Each row comes from the steps of one path. Every step used is in the known rows, and no mark comes twice. Write the path behind each row, first mark first.
Known rows:
P L K: [ 0.01  1.06  0.89 -2.12 -1.27 -0.36  0.02  0.05 -1.78  2.64  0.06  5.91
  0.33  1.84 -0.33  1.88  0.17  1.00 -1.67  1.10  2.63 -4.01  0.96 -3.23
 -1.27]
P M G: [ 1.11  2.43  2.82 -0.35 -2.28  0.34  0.59  0.47 -4.95  2.09  2.18  0.61
 -0.60  1.19 -1.14  4.36  5.46  0.99 -1.81  2.79  0.35 -1.00 -1.00  0.46
  1.35]
L Z V: [-0.95  0.27  4.14  1.02  3.20  0.21  2.85  0.07 -0.60 -4.70 -1.20 -1.24
 -0.46 -0.50  0.85 -2.23  2.37 -2.09 -0.39 -0.97  2.99 -0.89  0.60 -0.19
  1.05]
V Z L K W: [ 2.87 -2.83  3.83 -0.12  1.48 -0.86  5.19 -0.34  0.21  4.33  2.07  1.45
 -0.53 -2.43  1.15 -1.52  4.02 -0.21  0.13 -0.51  1.91 -4.86  1.97  0.21
 -0.76]
K W P: [-0.36 -0.52  4.92  1.41 -2.19 -1.31  0.89 -1.65  3.47 -1.16  1.96 -3.24
 -0.68  0.12 -1.89  1.15  0.83  2.51 -0.36  0.01  4.90 -2.17 -0.25  3.32
 -1.09]
W P M G: [ 0.26  0.93  1.80  1.61 -1.79  0.20  0.85 -1.40 -3.54  1.29  3.84 -0.40
 -0.51  1.18 -3.63  3.03  2.91  1.93 -2.34  3.30  3.86 -2.33 -1.30  3.16
  1.16]
M P L Z V K: [-0.30 -0.54 -2.60  2.13 -3.21 -0.61  0.93 -1.53  0.51 -5.62  3.04 -0.19
  0.23 -1.59  1.86 -1.44 -1.13 -2.74  1.50  1.38  4.32 -0.49  1.26 -1.08
 -0.71]
V Z L K S P: [ 2.06 -3.29  1.65 -1.63  1.43  0.74  5.42 -0.13 -1.74  6.00  1.06  4.07
 -0.45 -0.95  1.71 -2.70  4.79  0.21 -1.34  1.26  1.93 -3.72  2.54  0.49
 -0.70]
P L: [-0.59  2.38 -0.78 -2.92 -2.40 -0.25  1.21  0.73 -0.97 -0.07 -0.69  3.98
  0.15  0.50 -1.69  2.46  0.41 -0.79 -2.81  0.63  2.50 -3.31  1.32 -2.22
 -1.22]
W Z L K S: [ 0.72  0.40  4.79 -1.34  0.10  1.40 -0.25  0.33 -2.86 -1.43  0.67  4.82
  0.33 -0.62  1.02 -1.57  3.21  0.73 -3.17 -0.31  0.98 -4.77 -0.61 -0.81
  0.71]
S P L: [-2.83  2.36 -2.00 -1.61 -0.19 -1.34  0.56  0.21  0.91  0.62 -0.91  3.56
 -0.78  2.26  0.77  1.52  2.53 -0.16 -1.15  3.75  5.03 -0.09  0.98 -1.10
 -1.82]
Z L K: [-0.24 -0.48  4.95 -1.23  2.58 -0.53  0.12  0.30 -1.19  5.13  1.85  6.29
 -0.27  0.38  2.41 -0.35  3.46 -0.27 -0.73 -0.67  2.08 -5.86  1.48 -0.10
 -1.89]
V K: [-0.46 -0.17  2.35 -0.60  1.69 -0.20  1.44 -0.12 -1.21  0.66  2.64  2.46
 -1.55 -1.39 -2.17  3.01  0.64 -0.08  3.29  0.15  0.43 -3.26  2.14  2.12
 -0.67]
Z V: [ 0.51  1.48  3.89  1.19  2.84  0.36  1.28 -0.55  2.15  3.38 -0.75  1.16
 -0.55 -0.57  2.74 -1.17  2.23 -0.17 -0.94 -1.72  3.83 -0.65  1.13 -0.88
 -0.85]
L K: [ 0.51  0.39  4.78 -1.01  2.92 -0.70  1.18  0.13 -1.37  6.65  1.23  4.56
 -0.76  2.25  0.94  1.54  1.92  2.91 -0.96 -0.32  3.36 -2.64  0.51 -0.28
 -0.51]
V P: [-1.60  0.71 -2.27  0.60  2.77 -0.75  2.33  0.81 -0.15  4.60 -1.02  0.91
 -1.40 -1.50 -3.32  1.25 -0.02  0.03 -0.91 -1.15  7.45  0.33  2.07  1.98
 -1.29]
K S P: [-1.29 -0.66  1.83 -3.01 -2.30  1.70  1.27  0.03 -0.83  3.08 -1.44  2.63
 -0.53  2.42  1.03  0.00  3.29  2.20 -3.00  2.13  2.30  0.66  1.28  1.20
 -0.38]
S P L Z: [-3.73  1.60 -1.83 -1.48  0.33 -1.41  1.82  0.49 -0.86 -4.34 -1.24  1.97
 -0.68  2.10  0.14  0.38  2.71 -1.62 -0.58  3.95  4.59 -0.08  0.73 -0.87
 -0.79]
W P M: [ 0.83 -0.31  2.59  0.67 -1.43 -0.04  1.15 -1.51 -2.13  1.30  2.87  0.26
  0.25  0.19 -3.33  2.24  2.22  0.62 -3.09  3.43  5.95 -3.83 -1.74  3.35
  0.61]
P L Z: [-1.69  1.61 -0.04 -2.60 -1.66 -0.32  2.62  0.86 -2.85 -6.46 -1.01  1.93
  0.42  0.49 -2.62  1.26  0.51 -2.54 -1.98  1.23  2.05 -3.34  0.76 -1.82
  0.17]
L K W: [ 0.59 -0.84  6.82  0.09  0.03 -1.42 -0.01 -0.66  1.41  4.16  1.26  0.95
 -0.75  1.64  1.66  1.24  2.07  3.55  0.90 -0.12  2.59 -2.30  0.12  0.06
 -1.04]
L Z: [-1.42  0.88  3.54 -1.34  1.96 -0.73  4.07  1.00 -2.78 -4.93 -0.10 -0.54
 -0.48  0.61 -2.54  0.48  2.42 -1.70 -1.20 -0.34  2.40 -1.82  0.58  1.33
  1.21]
Z L K S P M: [-0.12 -2.73  4.33 -1.92 -1.21  1.27 -1.49 -0.63 -2.72  4.90  1.12  6.30
  0.38  1.11  4.08 -1.28  5.15  0.12 -1.62  3.45  1.50 -4.82  0.40  0.00
 -0.84]
V K S P: [-1.46 -2.35  1.41 -1.79 -1.05  1.75  0.53 -0.84 -1.25  0.88  1.38  3.03
 -1.22 -0.09 -0.41  0.83  1.24  1.04  2.35  2.45 -0.32 -1.46  2.43  2.48
 -0.40]
K W: [ 0.25  0.60  5.57 -0.10 -2.08 -1.33  0.91 -0.24  2.98 -0.18  0.44 -2.34
 -0.89 -0.03  0.15  2.13  2.52  1.55  0.09 -0.79  2.61 -1.37  0.46  1.19
 -1.06]
S P M: [-0.90  1.13  1.34 -0.38 -0.03 -1.04  0.42  0.07 -0.97  2.41  0.46  1.24
 -0.90  1.70  1.44  2.60  5.96 -0.19 -1.06  5.41  5.24  0.14 -1.46  1.15
 -0.20]

Write each row's path:
[-0.49 -1.08 -0.46  3.66  0.66  0.19 -1.01 -1.41  3.70  3.17 -1.91  0.72
 -0.44 -2.31  2.31 -2.69 -1.28  0.04  0.86 -0.26  6.63 -0.34  1.72 -2.38
 -1.67]
Z V P L K W
[-0.50  1.08 -2.42  1.69 -0.17  0.10  0.78  0.45 -3.50  3.79  0.46 -0.36
 -1.26 -1.06 -3.24  2.98  2.42  0.38 -0.75  2.01  5.30  0.87  0.29  1.72
  0.38]
V P M G
[-1.40 -0.04 -0.05  0.03 -0.48  0.62  1.20 -0.40 -1.17 -7.15 -0.62  1.66
  0.23 -1.61 -0.75 -0.99 -0.66 -3.46  1.29  1.23  0.97 -3.38  1.55 -2.38
  0.04]
P L Z V K
[-0.99 -1.21  1.15  2.53  2.66  0.46  2.27 -0.24 -1.63 -3.92 -1.47 -2.33
 -0.34 -2.36 -0.41 -2.21  1.75 -3.23 -0.02  1.11  5.52 -0.25 -0.33  0.39
  1.67]
L Z V P M
[-0.97 -2.44  3.99  0.50  1.22  2.11  2.24 -1.06 -1.85 -5.75 -0.26 -0.57
 -0.36 -1.79  0.31 -2.92  0.90 -2.06  1.81 -0.01 -0.22 -1.86  1.66  0.61
  1.62]
L Z V K S
[-0.41 -0.81  4.78  1.22 -0.71 -0.56 -0.80 -0.87  0.90 -6.03  3.10 -0.28
 -1.33 -3.83 -0.59  1.05  1.43 -0.70  4.25  0.11 -0.52 -4.79  0.63  1.75
 -0.49]
V K W Z L
[ 1.36 -2.23  6.35  1.98 -1.73 -0.99 -0.86 -2.20  0.61  3.31  2.92 -0.16
 -0.12  1.21  0.47  1.45  1.69  3.46  0.17  2.63  4.52 -3.71 -1.82  1.70
 -0.05]
L K W P M
[ 2.40 -0.87  1.22 -1.46  2.31 -0.40  7.03  0.68 -1.16  3.43  1.40  2.20
 -0.62 -3.14 -0.75 -0.65  4.47 -2.10 -1.63 -1.02  2.29 -4.55  2.57  0.86
 -0.79]
V Z L
[-0.68 -2.01  2.51  1.29  0.83  2.35 -0.26 -1.94  1.53  1.65  0.03  1.93
 -1.15 -1.32  3.38 -2.36  1.42  0.14  2.49  1.21  1.13 -0.41  2.39  0.40
 -0.63]
Z V K S P
[-0.18 -1.57 -1.58  1.85  0.18  2.23 -0.64 -1.32  1.18  4.85 -2.86  3.21
  0.06 -1.51  1.67 -3.47 -1.68  0.45 -1.18 -0.25  5.72 -0.48  2.24 -2.39
 -1.11]
Z V P L K S
[-3.54  1.55 -1.23  0.37  1.25 -0.71  1.04 -0.16  0.66 -4.21 -1.85  1.48
 -0.58  1.62  1.87 -1.50  2.52 -2.10 -0.21  3.57  4.74  0.45  0.65 -1.72
 -0.67]
S P L Z V
[ 0.34  1.09  2.56 -0.54 -3.19 -0.76 -1.23 -0.25  0.16 -2.22  0.07  2.70
  0.42  0.55  0.03  1.27  0.16  1.59 -1.10  1.39  2.19 -3.61 -0.49 -3.26
 -0.48]
P L K W Z
[ 0.05 -1.48  2.21 -2.74 -4.27  2.12  0.41 -0.44 -2.38  2.68 -0.86  2.19
  0.18  1.96  1.35  0.64  4.73  1.32 -3.26  4.51  2.17 -0.09 -0.39  1.17
  0.62]
K S P M
[-0.09 -1.45  6.48 -0.37  0.55 -1.00 -0.91 -0.54  0.93  3.02  1.65  3.38
 -0.37 -0.26  3.16 -0.41  3.51  0.39  0.69 -0.60  1.74 -5.69  1.27  0.18
 -1.99]
Z L K W
[-1.70 -1.16 -0.53  1.92 -0.12  0.50  1.19 -2.27 -0.66 -6.49  1.72  0.54
  0.14 -1.29 -3.40 -1.40 -2.22 -1.55  0.63  1.89  4.04 -4.32  0.97  1.11
 -0.19]
W P L Z V K
[ 0.41  3.02 -0.12  4.11  1.71  1.01 -0.39 -0.08 -1.50 -2.21 -0.36 -1.14
 -0.79 -2.87 -0.40 -0.95  2.66  0.24 -1.45  0.33  4.46  1.32 -1.44 -0.82
  1.94]
W Z V P M G
[ 0.36  1.76  4.50 -0.38  2.55 -0.32 -0.17  0.63 -1.98 -1.69  1.40  4.65
 -0.18 -0.83  0.88 -0.60  3.62  0.29 -2.10 -0.71  2.25 -4.83 -0.89 -0.83
  0.27]
W Z L K
[-0.25  0.61  2.49  1.76  1.26  2.03 -0.38 -1.03  0.17 -4.54 -0.20  1.21
 -0.71 -2.25  1.69 -2.59  2.15  0.51  0.54  1.03  1.48  0.02 -0.58 -0.40
  1.18]
W Z V K S P
[-2.54  0.24 -4.63 -0.01  0.47 -0.36  2.46  0.78 -1.87 -2.81 -1.91  0.93
 -0.30 -1.77 -4.56  0.16 -1.60 -2.45 -1.04  0.56  6.62 -1.01  1.84 -0.29
 -0.47]
V P L Z
[-1.67  1.12 -5.01 -0.15  0.01 -0.37  1.50  0.59 -0.19  2.02 -1.67  2.53
 -0.60 -1.68 -3.85  1.47 -1.60 -1.20 -1.64  0.07  7.10 -1.03  2.08 -0.40
 -1.72]
V P L
[ 0.65 -0.71  4.66  3.79  1.83 -0.58 -1.12 -1.20  2.30  1.24  0.03 -0.46
 -0.84 -1.10  1.93 -1.54  0.78  3.24  1.10 -0.49  5.24 -0.58 -0.74 -0.92
  0.04]
L K W Z V P
[-1.08 -1.87  5.16  2.47  1.86  0.06  1.43 -1.04  0.81 -7.48  0.48 -3.30
 -0.96 -2.38  0.64 -2.21  1.16 -2.33  4.01 -0.14  0.81 -1.71  1.07  0.80
  0.68]
L Z V K W
[-0.71 -2.22  3.99  2.00 -1.13 -0.76  0.04 -2.24  2.11 -2.36  4.02 -1.63
 -1.45 -1.90 -2.67  2.01 -0.75  1.03  4.50  0.92  1.71 -3.88  1.29  3.97
 -1.12]
V K W P
[-2.14  1.50  0.36  0.19 -0.74 -1.51 -1.09 -0.45  1.42 -1.81 -0.36  2.52
 -0.52  2.31  2.37  0.55  2.46  1.78 -0.11  4.14  4.43 -0.19 -0.69 -2.10
 -0.96]
S P L K W Z
[-1.51 -0.22  0.47  3.59  2.34  0.62  2.02 -0.10 -2.74 -3.91 -0.82 -2.75
 -0.86 -1.65 -0.75 -1.98  2.44 -2.14  0.43  1.08  4.10  1.07  0.22  0.40
  1.97]
L Z V P M G
[-1.29 -0.77  1.17  0.95 -2.16  0.23  0.39 -0.90  0.45 -8.76 -0.49 -0.69
  0.21 -1.69 -0.01 -1.16 -0.52 -3.11  2.28  1.26  0.85 -3.25  1.04 -2.22
 -0.08]
P L Z V K W
[ 0.90 -1.31  5.23  1.79 -4.42 -0.91 -0.05 -1.99  1.77 -1.36  2.47 -3.87
 -0.21 -0.59 -1.64  2.17  2.18  1.39 -0.94  2.59  5.01 -3.19 -1.95  3.01
 -0.11]
K W P M
[-1.10 -2.07  4.25 -2.25  0.35  0.87 -0.80 -0.48 -1.09  5.12  0.70  6.65
 -0.07  1.43  3.82 -2.04  4.04  0.91 -1.39  1.39  1.73 -4.30  1.89  0.11
 -1.63]
Z L K S P
[-3.77  0.23 -1.78  0.65  1.19 -0.56  0.62 -0.84  0.34 -5.47 -0.48  1.99
 -0.85  0.25  1.42 -1.39  1.58 -2.48  2.47  3.97  3.31 -0.33  1.43 -1.09
 -0.73]
S P L Z V K
[ 1.23  0.76 -0.54  1.67 -5.42 -1.68 -1.06 -1.51  1.53 -2.38  3.24  0.66
  0.55  0.49  2.81  0.54 -0.27  1.75 -0.80  1.44  5.39 -0.33 -0.90 -2.07
 -0.95]
M P L K W Z
[ 0.13 -0.16 -2.01  0.92  0.22 -0.15  1.14  0.30 -2.32  4.10 -0.38  0.24
 -0.65 -2.33 -3.18  2.59  1.64 -0.82 -1.46  2.06  7.33 -0.79 -0.27  1.64
  0.03]
V P M
[ 0.78  0.67 -1.74  0.31 -3.69 -1.44 -0.01 -0.93  0.28  2.40  3.30  3.22
  0.48  1.59  2.61  1.03 -0.49  0.90 -1.32  1.51  5.82 -0.77  0.76 -1.78
 -1.86]
M P L K
[-0.98 -1.32  3.26  2.56 -3.46 -0.58  0.36 -2.36  3.36 -6.76  0.62 -3.85
  0.29 -0.79 -0.80 -1.57 -0.61 -0.17  0.09  1.04  4.81 -2.74 -0.27  0.58
 -0.65]
K W P L Z V
[ 2.77 -1.98  2.31 -1.09  3.13 -0.48  6.04  0.27 -1.63  5.98  2.13  3.79
 -0.55 -2.11  0.34 -1.14  4.21 -0.74 -0.96 -0.49  2.16 -4.96  2.36  0.10
 -0.66]
V Z L K
[-1.69  2.42  0.62  0.30 -0.25 -0.91 -0.01  0.20 -2.48  2.35  1.36  0.85
 -1.49  2.81  1.50  3.21  6.60  1.33 -0.46  5.52  3.03  1.93 -0.59  1.21
  0.41]
S P M G
[-0.90 -1.26 -3.64 -0.71 -1.17  1.11  0.27 -0.16 -1.76  4.79 -1.86  4.44
 -0.12 -0.32 -2.82 -0.06 -2.26  1.10 -1.86  0.85  5.75 -1.46  2.39 -1.06
 -1.13]
V P L K S
[-0.22  2.96  3.42 -0.83  1.59 -0.24  0.71  1.11 -1.48 -4.11  0.82  2.88
 -0.26 -1.80 -0.54 -0.14  3.95 -1.19 -2.93 -1.05  2.05 -4.29 -0.61 -0.21
  0.31]
W Z L
[-2.49  0.51  0.36 -0.26 -0.91 -1.70 -0.91 -0.53  1.91  1.26 -0.18  2.89
 -0.58  2.97  2.66  1.07  2.31  1.70  0.55  4.09  4.62 -0.34  0.35 -1.56
 -2.01]
S P L K W
[ 0.13  0.19  2.55 -1.10 -3.12 -0.88 -0.85 -0.60  0.35  0.84  0.10  3.03
  0.20  1.26  0.60  1.55  0.05  1.36 -0.51  1.27  2.32 -3.67  0.58 -2.83
 -1.45]
P L K W
[ 1.29 -0.80 -1.48 -0.63 -5.91  0.23 -0.14 -1.40 -0.42  2.57  2.51  3.59
  0.83  1.70  2.69  0.04 -0.77  1.82 -2.36  1.58  4.43 -0.61  0.91 -1.72
 -1.30]
M P L K S
[-0.66 -0.45  1.47 -1.96 -4.68  2.46  0.17 -0.41 -3.55  2.47 -0.08  1.82
 -0.50  2.62  1.03  1.03  5.24  2.33 -2.89  4.65  0.54  1.20  0.07  1.04
  1.01]
K S P M G
[ 2.65 -3.52  3.12  0.86  1.45 -0.76  5.21 -1.08  0.41  3.83  3.09  0.81
 -0.46 -2.54  0.00 -2.04  3.19  0.31 -0.19  0.18  3.46 -5.54  1.77  1.66
 -0.87]
V Z L K W P
[-2.31 -1.00 -0.14 -3.65 -4.12  2.04  1.40 -0.12 -2.16 -2.87 -2.17  2.54
  0.30  2.35 -0.11 -1.10  2.21  0.25 -2.98  3.52  1.60 -0.26  1.34 -0.27
  0.34]
K S P L Z
[-0.47 -1.78  3.79 -1.96 -0.05  1.14  0.14 -0.53 -1.45  6.82 -0.21  5.00
 -0.46  3.74  2.38 -0.26  2.77  4.16 -1.63  2.16  2.33 -0.54  1.00  0.08
 -0.29]
L K S P
[ 1.33  0.02  7.11  2.50  0.72 -0.66 -1.10 -1.04  2.13  0.37  0.70  0.09
 -0.43  0.23  3.44 -1.00  1.96  3.26  0.75 -0.63  2.98 -1.59 -1.13 -1.50
  0.31]
L K W Z V
[-0.81 -1.72  0.49  0.56 -1.05  2.48 -1.01 -1.90  1.37  0.31 -0.50  2.89
 -0.56 -1.58  2.95 -2.28  0.31 -0.49  2.15  1.78  0.76 -1.16  2.45 -1.16
 -1.02]
Z V K S P L
[-1.93  0.11 -0.54 -0.21 -1.15 -0.27  2.44 -1.05 -1.81 -5.57  1.16  0.96
  0.51  0.80 -4.61  0.22 -1.10 -0.79 -2.61  1.87  5.13 -4.13  0.28  1.43
 -0.12]
W P L Z
[-1.52 -0.39 -0.43 -3.66 -4.69  1.95  0.53 -0.39 -1.08  1.17 -2.07  3.82
  0.26  2.46  0.60  0.03  2.01  1.46 -3.33  3.11  1.91 -0.16  1.58 -0.67
 -0.81]
K S P L
